Each row was made from one walk, in order. Every step used is in the known rows, and no mark comes twice. Write each row's walk.
Known rows
j-k: [  0   7  10   6   3   2   1  -2   7  -1   2 -11   4   6 -13   4  -9  -6
  -1 -21   2  -7 -10   1  11   2   3   7   6  -6  -2   5   6  -3   7   2]
p-x-j: [ 26 -10  12 -14   0  -9  -2 -10  -6  23  -7   1   0   4   0   3 -10   5
   7 -15  -7  19   5 -14  -2   2 -14  10  -2   8  18 -24  -4  -4  -1  15]
m-j: [ -2  -3  -5   6   0 -13   0  -2   2  -1   8  -6 -16 -13   6  -1  -3   1
 -12   5  -7   2   5  -2 -10  -9  -5  -2   3  19  16   3   8   0   1   8]
p-m-a-t-j-k: [ 21   4  29 -12 -39 -20   5  24   8 -15 -13 -28  14 -21  -1  20 -57   9
   1 -28   0   9 -16 -10  12  11  24  -2   6   6  10  -4  22   0  14  35]
n-a-m-j: [-11 -13 -12  14  -8  -8  -4   9   4   0  -1  -3 -28 -22  18   2  -8  25
 -11  -4   1  12  10  -1 -34 -10   5 -12  14  -3  16   2  34   9   3  10]
n-a-m-j-x: [  0 -18   1   9   0  -5 -12  11   2  -3  -2  -5 -27 -31   7   1  -9  20
  -4  -2  -4  17  15  -5 -36 -16   6 -18   4 -14  15   5  34   4  -1  22]
x-j-t-a: [  7 -22   5  -2 -12  -5  -8  -1  -7 -13   5  -2  19 -16   4  15  -9   5
  -9 -20 -13  12   2  12 -25  -2 -17  10 -19  18  27 -17  -8   0   9   7]
m-a-t: [ -5  -5   9   3 -36  -4   8  15   6 -14  -9 -13  12 -11  -1  11 -23  -9
  -1  -3  -8   5  -9   4   0  -5   4  -9   3   7   9   3   0   5  -7  11]
a-k-j: [ 10   2   3  11   2 -13   4  14  13   4   2   7   6  10   3  -4  -5  -2
   0 -16 -22  -5  -2  14  -8 -11  12 -19   1   0  -1  15  -4  -9   5   7]
t-a-k: [ 10   7  -4  13 -10   4  -9   6   2  -8  -5  -3   9  -3   0  12  -9  -1
  -5 -23  -3   1   8  21 -12 -15  12  -7   5  13  18  14   3  -5   0   2]
w-j-x-p-m: [ 14  -6  21 -14   6 -21   9  34 -15   0 -12 -21 -10 -13  -1  -9 -16  -2
   2 -16   4  23   6 -33  -4  11   4  11   9  14  -7  -8  -5 -17  -4  27]
a-n: [-11   1   5   4   1   5 -11  15 -12  -3   5  -8  -7  -4   4  -3  -1  -2
   3  -3   5   6   7  -1  16  -5   9 -12  14  -1  -3  18   5  11  -7   3]
j-t: [ -8 -16   0   2 -10   0   1   1  -3  -6   3  -3  16  -7  -4 -10   2  -7
  -5   4 -13  -6   0   8  -9   0  -7  -1  -7  10  -1   5 -14   8   3   6]
m-j-x: [  9  -8   9   1  10  -9  -7   0  -1  -4   3  -7 -14 -21  -3  -1  -7  -6
  -5   5 -13   8   9  -8 -13 -15  -4  -8  -6   9  14   9   9  -4  -3  18]
n-a: [ -5   6  -4   7  -1   1   4   9  -3  -4  -2   4 -16  -7   0   6 -11   4
  -2  -3   6   3   1  -5 -10  -2  -3   5  10 -13   4 -13  12   5   6   2]
t-j: [ 16   7   6 -21  -9 -11  -7   1   1  -2   4   0  -2 -10   5   6 -11  10
   4  -4  -5   6   3   3  -3   4   8   6  -7   2   6  -8  -3   1  14   8]
w-j-m: [-14   1 -12  -9 -12 -18   6  20   6 -13   8 -21  -7  21   6   0   0   7
   1 -20   0 -10  -8  -1   7   3  -3  13   7   9 -25 -14   1  -5   0  18]
p-x-j-t-a: [ 24 -28   8  -8 -14  -5 -11  -7 -11  -2  -4   4  18  -9  -2  11 -13   4
  -1 -25 -21  21   8   1 -19  -7 -22  11 -14  22  33 -23 -14   1   3  23]
w-j: [ -9   3  -7  -7  -8 -14  -1  19   7  -8   9 -10  -3   7   6  -4   4  -2
   6 -13  -5   6  -1   7   1   0  -8   9   9  18 -10  -9  -5  -3   1   5]
j-x: [ 12  -6  14  -3  10   4 -10   1  -4  -2  -2  -1   2  -7 -12   0  -4  -6
   6   0  -5   6   5  -6  -3  -6   1  -6 -11  -9  -2   4  -2  -6  -4  10]
w-j-k: [ -7   9  -1   0  -7 -15   3  16  14 -10   8 -20   1  10  -9   0  -5  -7
   5 -34   0   1 -12   6  12   4  -5  17  13  11 -12  -4   4  -4   6  10]
t-j-k-a-n: [ 10  13  21  -1 -11  -5  -3  10  -4 -24  19 -20   0  -8   7  15 -15  13
   9 -26 -10   7 -11   3  14   5  11  -5   5 -20  -2  12   0   8   2   9]
x-p-m-j-w: [ 23   3  17   4   4 -13  26   9 -28  13  -9 -17 -24 -26  13  -7 -21   8
 -35  -4  -4  17   7 -28 -11  19   6   9   6  27   7  -1   0  -6   3  24]
w-j-m-a-n: [-37  -1  -6   8 -30 -23  -5  45  -7 -23   3 -35 -15   0  11   0 -15  -1
   3 -23   3  -7  -7   2  17   0   8  10  23   4 -18  -3   4   8 -17  25]
t-j-x-p-m-a: [ 28  -7  37 -15 -14 -28   3  27 -18  -1 -21 -20  -9 -42   3   8 -45   5
  -1  -8  -2  18   7 -34 -15  16  23  16  -2  -7  20 -14  -7  -9   0  37]
j-t-a-k: [  3  -8  -3  14 -19   3  -8   8  -3 -15   1  -4  24 -11  -5   3  -5  -9
 -11 -20 -15  -4   9  28 -21 -14   5  -8   0  22  16  17 -11   2   3   6]
x-j-m-a: [ -5  -8   7   4 -18 -21   2   8   2  -2  -4 -23  -3  -2  10  18 -21  12
  -8 -19   5  -9 -12  -5  -9  10  -1  18  -6  -9   8 -29   2  -5  -4  15]
w-j-m-a: [-25  -2 -12   4 -30 -27   5  31   7 -20  -1 -28  -9   7  10   6 -15   4
  -1 -19  -2 -14 -12   2   2   5  -1  23   7   4 -14 -21  -1  -2 -10  24]
w-j-x: [  2   0   5 -12   0 -11 -11  20   2  -9   3 -12  -3  -1  -5  -7   2  -7
  10 -11  -7  12   2   0  -1  -6  -8   3  -3   7 -12  -7  -5  -7  -5  16]
a-m: [ -6 -16  -1   1  -6   3  -7   3   7   5  -4  -3   4  -2  11  -3   5  20
   4  -4   4   6   4  10 -10   1  11 -14  -1 -10  -4   9  14   3  -4   1]
n-a-k: [  0  13  -4  17  -5   0   3  14   0   6  -4  -3 -11  -6  -1   1  -9  -6
  -6 -14   6  -3   6  10 -15  -8  11  -5  19  -3   8   7   9   1   7   1]
j-m-a: [-17  -6  -3  11 -21 -13   4  13   2 -13 -10 -17  -5   1   4  10 -18   5
  -5  -8   2 -20 -10  -5   2   5   5  11   0 -14  -5 -13   1  -1 -10  17]
p-x-j-m-a-k: [ 15  -9   7   7 -24 -23   0   9  -1  19 -18 -25   2   7   1   8 -27   2
   0 -33  -6  -8   1  -3  -8   0   7  11   7   3  15 -18  -4  -8 -10  31]

Write each row's walk
[ 11 -14   7  -3 -23 -23   2   4  -5  13 -16 -16  -3   3   4  13 -28  10
   1 -22  -5  -2  -5 -18  -3   5  -5  22  -3  -5  14 -35  -2  -6 -10  33]  p-x-j-m-a
[  2 -13   2  13  -9 -14   5  16   9  -2   5   5  23   2  -1 -13  -4 -12
  -4 -15 -35 -13  -2  23 -17 -12   4 -22  -4  13  -5  20 -19  -1   7  11]  a-k-j-t
[ 20  11  15  -6 -13 -12   8  -2   9 -18  12 -13   4  -2   6  20 -12  18
   6 -24 -12  -3 -18   3  -1   9   4   8 -10 -19   2  -8  -7  -4   9   6]  t-j-k-a
[-13 -15   0  11 -15   9 -18  15 -19 -29   5  -5  10 -16  -1   3  -6  -4
  -6 -14 -10   9   9  11  -1 -12   0 -10   4  15  13  18  -6  16  -3   9]  j-t-a-n
[ 13 -27  11  -4 -14  -2 -23   7 -25  -5   0  -5  10 -14  -1   4 -15   1
   0 -28 -17  27  16   0  -3 -11 -13  -3   2  22  30  -5 -10  14  -4  25]  p-x-j-t-a-n
[-24  -8   2  18 -15 -20  -3  36  -3 -22   1 -12 -10   4  12   8 -24   9
   3 -16 -17 -12 -10  -7  10  -5  14  -7   6 -19 -13   5   2   6 -13  26]  k-j-m-a-n
[ 29  21  14 -17  -8  -3  -4  -6 -11   3   5   1  -4 -14   6   4 -10  12
  -5  -4 -13   9   2  15   0  14  10   9 -15   3  -9 -15 -10   5  19  12]  t-j-w
[-11   2  -3  19 -24 -13   4  19   5  -3 -11 -26   1   3   1   4 -18  -4
  -8 -19   1 -27  -5  10  -4  -2  21   2   7  -5  -2   7  -1  -4 -10  16]  j-m-a-k
[-15 -36  -7   9 -16 -10  -7   3   4  -4   7 -12   5 -24  13 -13   5  14
 -15   3 -17   3   9  15 -29  -8  -1 -19  -4  20  11  17  11  10  -2  15]  a-m-j-t
[  7 -12   0   4   2 -18   4  11  -4   4  -2  -9 -15 -18  16  -1 -18  19
 -12   2   4  11   6 -20  -9   1   3 -10   8  22  17   0  23  -6   3  23]  p-m-j
[ 27   9  25 -27 -20  -2  -3  13  -3 -17  -4  -1  -3 -24  -8  13 -30   3
   8  -6 -10  21   5  -4 -12 -11   8 -12  -4  -9   5  -8  10   7  19  26]  n-a-t-j-x
[ -5 -12   1  13  -5  -8  -4  -2  15   3   2 -20  -7  -9   5   0  -9  14
 -10 -21  -1   0   0   5 -10  -7  10  -7   9   2  10  18  31   2   3  13]  a-m-j-k
[ -5   7   1   9 -14 -11  14  15  12 -24  15 -23   3  14   4   9   0   7
   6 -34  -9   1 -24   6   4   4 -14  10   2  -4 -14  -9  -6  -9  -5   3]  w-j-k-a
[ -2 -19   9   3  -8   0 -19  14 -19 -17   9 -10  12 -20   6  10 -11   0
  -8 -24  -7  21  10  13  -8  -5  -7  -4  -5  19  24   1  -6  12   1   9]  x-j-t-a-n
[  4   5   9  15  -4   3  12  -4   7 -17   8 -13   6   7   0  13  -4   9
   1 -22  -5  -5 -22   0   1   5  -6  -2  -5 -20  -3   1  -5  -8  -5  -3]  j-k-a
[ -1 -12   8  12 -16 -16   2  23  -2  -3 -16 -11  -2 -19  13   8 -29  12
  -1  -5   7   3  -5 -16  -5  10  10   1   5  -2  10 -12  12  -4  -8  20]  p-m-a
[ 29  -3  20  -8   3  -9   0 -13   1  23  -5 -11   6   8 -13   5 -19  -4
   7 -34  -4  12  -5 -13   8   4  -9  17   3   2  18 -17   5  -7   6  19]  p-x-j-k
[ 24   1  24   4  13 -14  10  19  -2   8  -7  -2   0  -3  -9  -7 -11 -21
  -3 -18 -26   3   7  -6 -16 -10  15  -9  -1  -5   0  22 -23 -20   0  13]  a-k-j-x-p
[-20   6 -12  14 -32 -28   5  37  10 -11  -2 -36  -2   9   5   0 -14  -4
  -4 -30  -2 -21  -6  18  -3  -1  13  11  17  12 -12  -3  -2  -7  -9  22]  w-j-m-a-k
[ -2 -18  -5   5 -17   3  -8   4  -4 -25   0   6  19 -14  -4   9  -3  -1
  -9 -10 -14   2   4  13 -17  -8  -7   0 -13  15  15  -1 -11   4   3   6]  j-t-a
[ 23  16  23 -26 -25  -7   3   1  12 -14   5 -18  16  -3 -12  13 -26  -3
   5 -26 -10   7 -13   5  15   1  14  -3   2   7   1   5  10   1  22  16]  a-t-j-k
[ 17  15  14 -13  -5 -12  -5  -1   8  -4   6 -11   4  -4  -8  11 -17   2
   5 -21  -3  -1  -7   3   6   7  13  14   0  -6   4  -5   7   1  20  13]  t-j-k
[  1 -11  18  11 -14 -21  18  25 -15   2 -23 -19 -10 -24  11   0 -33   0
 -12  -6  10   7  -1 -32  -9  17  14  17  13   1  17  -9  -5  -7 -10  16]  x-p-m-a
[  5   7  -1  18   0 -12   7  24  10   1   0  12 -11   3   3   2 -14   1
  -2 -18 -15  -3   0   8 -21 -12   8 -13  10 -10   0   4   5  -4  11   8]  n-a-k-j
[ 28   4  22 -24   0  -7 -15   2  -2  -3   4  -1   0 -16  -5   8 -11   4
  11  -1 -10  10   8  -2  -6  -2  11   0 -16  -9   3  -5  -2  -3   9  19]  t-j-x
[ 18  -4  21 -19 -43 -22   4  28   1 -12 -13 -16  10 -28  13  15 -47  17
   3  -9  -3  18  -6  -9  -1   9  21 -10   1  12  12  -9  15   2   8  32]  p-m-a-t-j
[  9 -21  15  -1   3  -8   0   6  -8   6  -9 -17 -16 -30   6 -10  -5   3
 -12   0  -9  16  18 -16 -29  -8   9  -6   0   2  16  19   7  -6  -9  18]  a-m-j-x-p
[-28  -4   2  15 -21  -9  -6  26 -14 -17  -4 -24 -11  -4   6   5 -20   3
  -3 -10   7 -14  -3  -5  14   0  15  -1  15 -15  -9   7   6  11 -18  18]  j-m-a-n
[  0 -16  -7   4 -15   9 -19   4   5 -12  -6   2   6  -8  12  16  -2  28
  -1 -16  -1  14   5  12 -18  -9   9 -13  -4  -5  12   5  20   2  -3   6]  t-a-m
[ -9 -32  -7   7 -25   5 -16   5   0 -20  -4   0  22 -15   8   6   1  20
  -7 -15 -13   7   9  21 -27  -8   2 -13 -13   5  11   9   5   8  -1   9]  j-t-a-m
[ -8  -1   1   9  -6   8 -17  16 -16 -21   3  -2  -7 -11   4  12 -10   4
   1 -15   1  17   8   5   7 -15   8 -10   9   3  13  14   9  11  -7   5]  t-a-n
[ 16  -9  13  -2  13  -9  -5  12   6  -6   1  13   1   1  -4   3  -7   0
  10  -5 -27   8  -3  -7  -7 -10  -1 -14 -17 -16 -10   1  -6 -11   1  19]  k-j-x
[ 12   9   2   9   3  -1   8  -7  -9   2   5  -6 -16 -17   8  -1  -4   5
 -23   2 -15   7   3   7  -9   2  -4   0  -5  21   1   0   2   1   5  13]  m-j-w
[ -2  -9  14  -6 -35 -17  11  14   5 -12  -7 -28   9  -1   7  18 -31   4
  -8 -21  -2  -3 -15  -4  -1   3  -1   1  -7   3   3 -20   5  -3  -1  19]  x-j-m-a-t
[  0   7   5  -4 -21   7  13  12   2 -12  -7  -1  -4  -7  -4   8 -18  -1
  -2  -6   0  10  -2  -4  -4  -8  -2 -14  12   0   1  -1  14   7   9   6]  n-a-t
[ 30  -6  21   1  -4  -6  11 -12   1   9   2 -14   8  11  -1  17 -14  13
   8 -37 -13  13 -16 -14  -1   8 -17   8  -8 -11  15 -22  -6 -10  -7  15]  p-x-j-k-a
[  5 -24   5   2   2  -6 -15   2   2   1  -2 -10 -11 -23   6  -4  -1  15
  -3   1 -10  13  12   1 -23 -14   8 -24  -6  -3   9  17  21  -1  -8  21]  a-m-j-x
[ 13  -2  23  -6  10   0   6   4 -15   2 -10  -8  -5 -13 -12  -5  -7 -18
  -4   1  -5  10   8 -22  -6   0   3   9  -4  -7   5   5 -18  -8  -4   7]  j-x-p
[ 33  -9  32   2  14 -19  12  31  -7  12 -18  -7   1 -10   0  -9 -24  -5
  -4 -20 -16  12   6 -27 -14   0  23 -19   2   1  -1  18  -8 -24  -1  28]  a-k-j-x-p-m
[ -8 -18   3  26 -26 -23   4  26  11  -9  -3  -3  22 -11   3  -6 -17 -16
  -7 -14 -36 -15  -7  25 -23  -9   7 -10  -6   6   9  11 -22  -1  -2  17]  m-a-k-j-t
[ 13  -3  18   7   6 -24  23  11  -7   7  -9 -27 -18 -19   1  -1 -29  -2
 -21 -22   5   8  -3 -37  -1  11  11  15  20  20  20   7  15 -11   7  23]  x-p-m-j-k
